Each row was made from one small tree. The marks that hang from a mark follow it in brackets, in the order of their numbers. Every link used is in the known rows. Write each row's tree.
Known rows:
Z743(Z223 Z224 Z393): [  2  16 -16   4 -28   2  38   4  -4 -25  24  31  12 -11  16  22 -20  29]
Z632(Z340): [ -3  16   0   5   0   9  14  19 -13  -2  11  28  13 -27 -15   6  -8   0]
Z340(Z743): [ -1   9  -2   2 -13   8  17  -8 -23  13  18 -12   2 -22   6 -12   9 -21]
Z485(Z224(Z743(Z223))): [ -5  -9  -6  25 -32 -23  28  -4 -17  -2  33  12  22  -7  24 -10 -31   5]
Z393(Z743(Z223 Z224)): [ -8  -1 -16  -6 -32  -6  35   3 -15   2  21  10  12  -4   6   3 -12  36]
Z224(Z743(Z223 Z393(Z632))): [ 20  14   3  -5 -41   8  38  13   6 -11  26   9  14  -2  10  16 -20 -16]
Z340(Z485(Z224(Z743(Z393)))): [ 27  27  10   9 -11 -13  39   1 -15  -9  14  23  17 -43  29  -2   7   4]
Z340(Z485 Z743(Z224)): [  6  21   4   2 -16   9  40  -3 -30  24  12   5   6 -43  12   0 -10  -3]
Z940(Z485(Z224(Z743(Z393)) Z340)): [ 24  25  -3  17 -14 -19  40   2 -18  26  17  34  20 -33  54  -7   4   5]
Z340(Z485(Z224) Z743): [  5   8  13   6  -8  -4  26 -12 -32  24  13   6   9 -43  21 -18  11 -17]
Z340(Z485(Z224(Z743(Z393(Z632))))): [ 40  37  14  -1 -13  -5  47  14  -9  -3  14  23  17 -38  24   4  -4 -11]
Z940(Z485(Z224(Z743(Z223 Z393)))): [  6   2   2  18 -41 -27  35  -2  -5  -3  20  24  16 -12  45   6  -7   9]
Z940(Z485(Z340)): [  2  13  -1   9  -5   4  17   8 -27  35   7  25  15 -25  45 -15  -7  -4]
Z940(Z485(Z340(Z743(Z223)))): [-14 -15   9   4 -40  12  20 -11 -23  60  19   7  13 -12  39 -10  -4 -27]
Z485(Z340): [  4  14  -8   7   1  12  17   4 -25  19  19  21  17 -24  25 -16  -8  -3]
Z743(Z223 Z224 Z393(Z632(Z340))): [ 13  27  -4  -7 -29  17  45  30  10 -12  21  52  18 -14 -21  45 -32  12]
Z940(Z485(Z224 Z340(Z743))): [  3   5   1  15 -12 -10  27 -11 -32  58  16  16  12 -33  46 -22   8 -18]
Z632(Z340(Z743)): [ -5   9   7   1 -12  14  17   6 -17  21  15   9   7 -31 -23   5   9 -23]
Z393(Z632(Z340) Z743(Z223 Z224)): [  4  10  -4 -18 -32   8  43  29  -2  15  19  30  17  -6 -29  25 -25  19]
Z224(Z743(Z223)): [ -7  -8  -2  14 -38  -3  24   1 -14  -2  28   0  16  -3  17  -4 -28  -5]
Z940(Z485): [ -1  11  -1  10  -5  -6  13   9 -21   5   4  11   7 -22  36  -9  -6   1]

Write each row's tree:
[ -4  12  -3  -3 -41  13  42   3   1   7  25  31  11 -21 -23  37  -5   3] => Z632(Z340(Z743(Z223 Z224 Z393)))
[  7   8 -12 -16 -33   2  44  16  -8   7  22  10  13   2   0   8 -25  22] => Z393(Z632 Z743(Z223 Z224))
[ 16  17  11  -7 -40  15  38  26  13  -4  22  29  19  -9 -20  33 -19 -19] => Z224(Z743(Z223 Z393(Z632(Z340))))
[ 32  29  17 -13 -11   8  39   0 -12  15  12  16   7 -42  15   2  20 -27] => Z340(Z485(Z224) Z743(Z393(Z632)))
[ -1   9   1  -3 -40  18  44  17  -5  28  25  23  13 -14 -29  28 -37 -16] => Z393(Z632(Z340(Z743(Z223 Z224))))
[-11 -14  -3  13 -29  -1  25 -19 -26  42  35  16  18 -13  26 -18  -6 -16] => Z485(Z224 Z340(Z743(Z223)))
[  4  19  -9  11 -20   3  40  -1 -33  58  14  15  10 -34  37  -6 -12  -3] => Z940(Z485(Z340(Z743(Z224))))
[  0  11  26  -6 -13  23  20   5 -20  33   5  13   9 -45 -18   7  12 -30] => Z632(Z340(Z485 Z743))
[  9  15   9 -13 -27  23  26  26  13 -11  17  40  16  -8 -20  33 -11 -11] => Z743(Z223 Z393(Z632(Z340)))
[ 16  25 -12  -5 -30  10  45  17   3 -19  25  31  14  -7  10  28 -31  13] => Z743(Z223 Z224 Z393(Z632))
[ 15   9  27 -23 -39  31  32   0  -2  15  15   7   6 -21   8  16   9 -37] => Z340(Z485 Z743(Z223 Z393(Z632)))
[ 14  15   9  19  -9 -17  33   0 -28   8  15  13  20 -39  28 -16 -13   0] => Z340(Z485(Z224(Z743)))
[ 14  19  -7 -11 -42  15  50   4   0   3  27  13   6 -10   2  26 -16 -10] => Z340(Z743(Z223 Z224 Z393(Z632)))
[ 31  48 -16  -6  -7   7  46  23  -3 -22  17  29   9 -23   9  21 -19  15] => Z743(Z224 Z393(Z632))
[ 12  23  23  -6 -10   7  32  -1 -11  17   8  33  10 -53 -10  15  31 -15] => Z632(Z340(Z485(Z224) Z743(Z393)))
[  3  -3  17  -3 -34   2  31 -19 -11  11  19  18  11 -29  22   3  19 -13] => Z340(Z485(Z224) Z743(Z223 Z393))
[-19 -13  10  -1 -36  16  17  -1 -10  23  21  11  10 -13 -23  11  -4 -24] => Z632(Z340(Z743(Z223)))
[ 26  49  -8  -7  -6  14  47  36   3 -14  13  48  14 -31 -21  38 -19  12] => Z743(Z224 Z393(Z632(Z340)))
[-12   1  17   1 -39  19  39   4 -17  33  15  27  15 -34 -17  24 -22  -7] => Z632(Z340(Z485 Z743(Z223 Z224)))
[ -2  -7  -7  23 -30 -13  33  -6 -23  27  37  24  29 -10  34 -16 -31   1] => Z485(Z224(Z743(Z223)) Z340)
[  3  15  15  11   4  -3  22  13 -20   9   6  45  21 -46  -2   2  -5   4] => Z632(Z340(Z485(Z224)))
